Each row was made from one small tree. The marks that hang from a mark follow it in brackets, in alphabetical order. Every link used is in the known rows. Write each row's tree.
Known rows
kefe[lobir[tizor]]: 46,9,-7,34,-2,-32,40,27,21,11,-23,-23,3,13,-15
lobir[tizor]: 12,-9,-12,31,10,-9,28,21,6,29,-18,-17,14,8,-19
lobir[kefe tizor tukad[besel]]: 29,12,-2,8,16,-24,22,18,-13,15,6,-7,0,-5,-22
sobom[rizisok[tizor[lobir[kefe tukad[besel]]]]]: 18,10,-16,11,3,77,33,2,-12,4,8,-16,-27,19,5
rizisok[tizor[lobir[kefe tukad[besel]]]]: 25,22,-4,4,-11,61,27,16,-6,21,8,-3,9,6,-15
lobir[kefe tizor tukad]: 11,12,-2,20,19,-30,38,9,1,8,-1,-17,2,-12,-36
sobom[lobir rizisok]: 11,-13,-6,18,9,46,37,18,16,22,-2,-19,-68,55,38
tizor[lobir[tukad] rizisok]: 5,-11,-27,3,-6,31,12,9,-3,14,21,2,28,17,-47
tizor[lobir[kefe tukad[besel]] rizisok]: 34,7,-13,-14,-14,45,3,10,-8,-17,29,6,-10,13,-23
besel[tukad[lobir]]: 14,-22,-12,10,-9,29,3,43,7,67,-13,7,-22,30,-7
kefe[lobir[tizor tukad]]: 34,12,-12,28,11,-58,43,25,9,26,-7,-17,27,4,-41
lobir[kefe tizor[rizisok] tukad[besel]]: 25,0,-18,7,11,-8,8,3,-23,-14,21,-10,4,-4,-21
tizor[lobir[tukad[besel]] rizisok]: 23,-11,-26,-9,-9,37,-4,18,-17,21,28,13,27,24,-31
lobir[kefe tizor[rizisok] tukad]: 8,0,-18,20,16,-14,24,-5,-9,-20,13,-20,6,-9,-36
rizisok[tizor]: 5,-16,-7,32,-5,38,19,26,0,62,-11,-20,8,22,12
tizor[lobir[kefe tukad] rizisok]: 17,7,-12,-2,-11,38,19,0,5,-24,22,-5,-8,7,-37
besel[tukad]: 9,-19,-9,5,-5,-13,17,40,0,67,0,6,-15,38,2

Which tree is each row?
19,-3,-12,25,1,14,20,-2,5,-36,-3,-26,-20,0,-9
lobir[kefe tizor[rizisok]]
37,20,4,-14,-10,26,18,23,1,10,15,9,-12,10,-23
tizor[lobir[kefe tukad[besel]]]
18,-7,-16,14,21,-32,15,27,-21,51,5,-1,36,5,-30
lobir[tizor tukad[besel]]
28,6,0,31,1,41,21,17,20,-8,-30,-23,-29,-10,-20
tukad[lobir[kefe tizor]]
16,-7,-25,21,-5,41,13,8,2,-20,-12,-11,-27,5,-20
besel[tukad[lobir[kefe tizor[rizisok]]]]
30,0,-28,28,7,-43,29,10,-1,-1,6,-20,32,6,-40
kefe[lobir[tizor[rizisok] tukad]]
-3,-3,-26,22,17,9,38,2,-4,2,14,-12,23,19,-29
sobom[lobir[tizor[rizisok] tukad]]
42,-3,-23,33,-7,-14,25,13,12,-15,-10,-26,8,16,-14
kefe[lobir[tizor[rizisok]]]
24,-7,-16,30,-3,56,7,1,10,-34,-16,-26,-25,-8,-18
tukad[lobir[kefe tizor[rizisok]]]
23,6,8,13,4,53,45,9,25,-16,0,-26,-104,45,47
sobom[lobir[kefe] rizisok]
25,-4,2,5,-14,36,11,35,15,30,-11,-1,-57,20,2
besel[tukad[lobir[kefe]]]
23,16,-9,11,28,19,50,2,-5,-16,9,-19,-55,25,13
sobom[lobir[kefe tizor tukad[besel]] rizisok]
48,-1,-28,15,4,-36,13,19,-16,7,14,-10,30,12,-26
kefe[lobir[tizor[rizisok] tukad[besel]]]
14,-20,-32,13,16,-14,1,12,-31,25,18,-3,39,7,-29
lobir[tizor[rizisok] tukad[besel]]
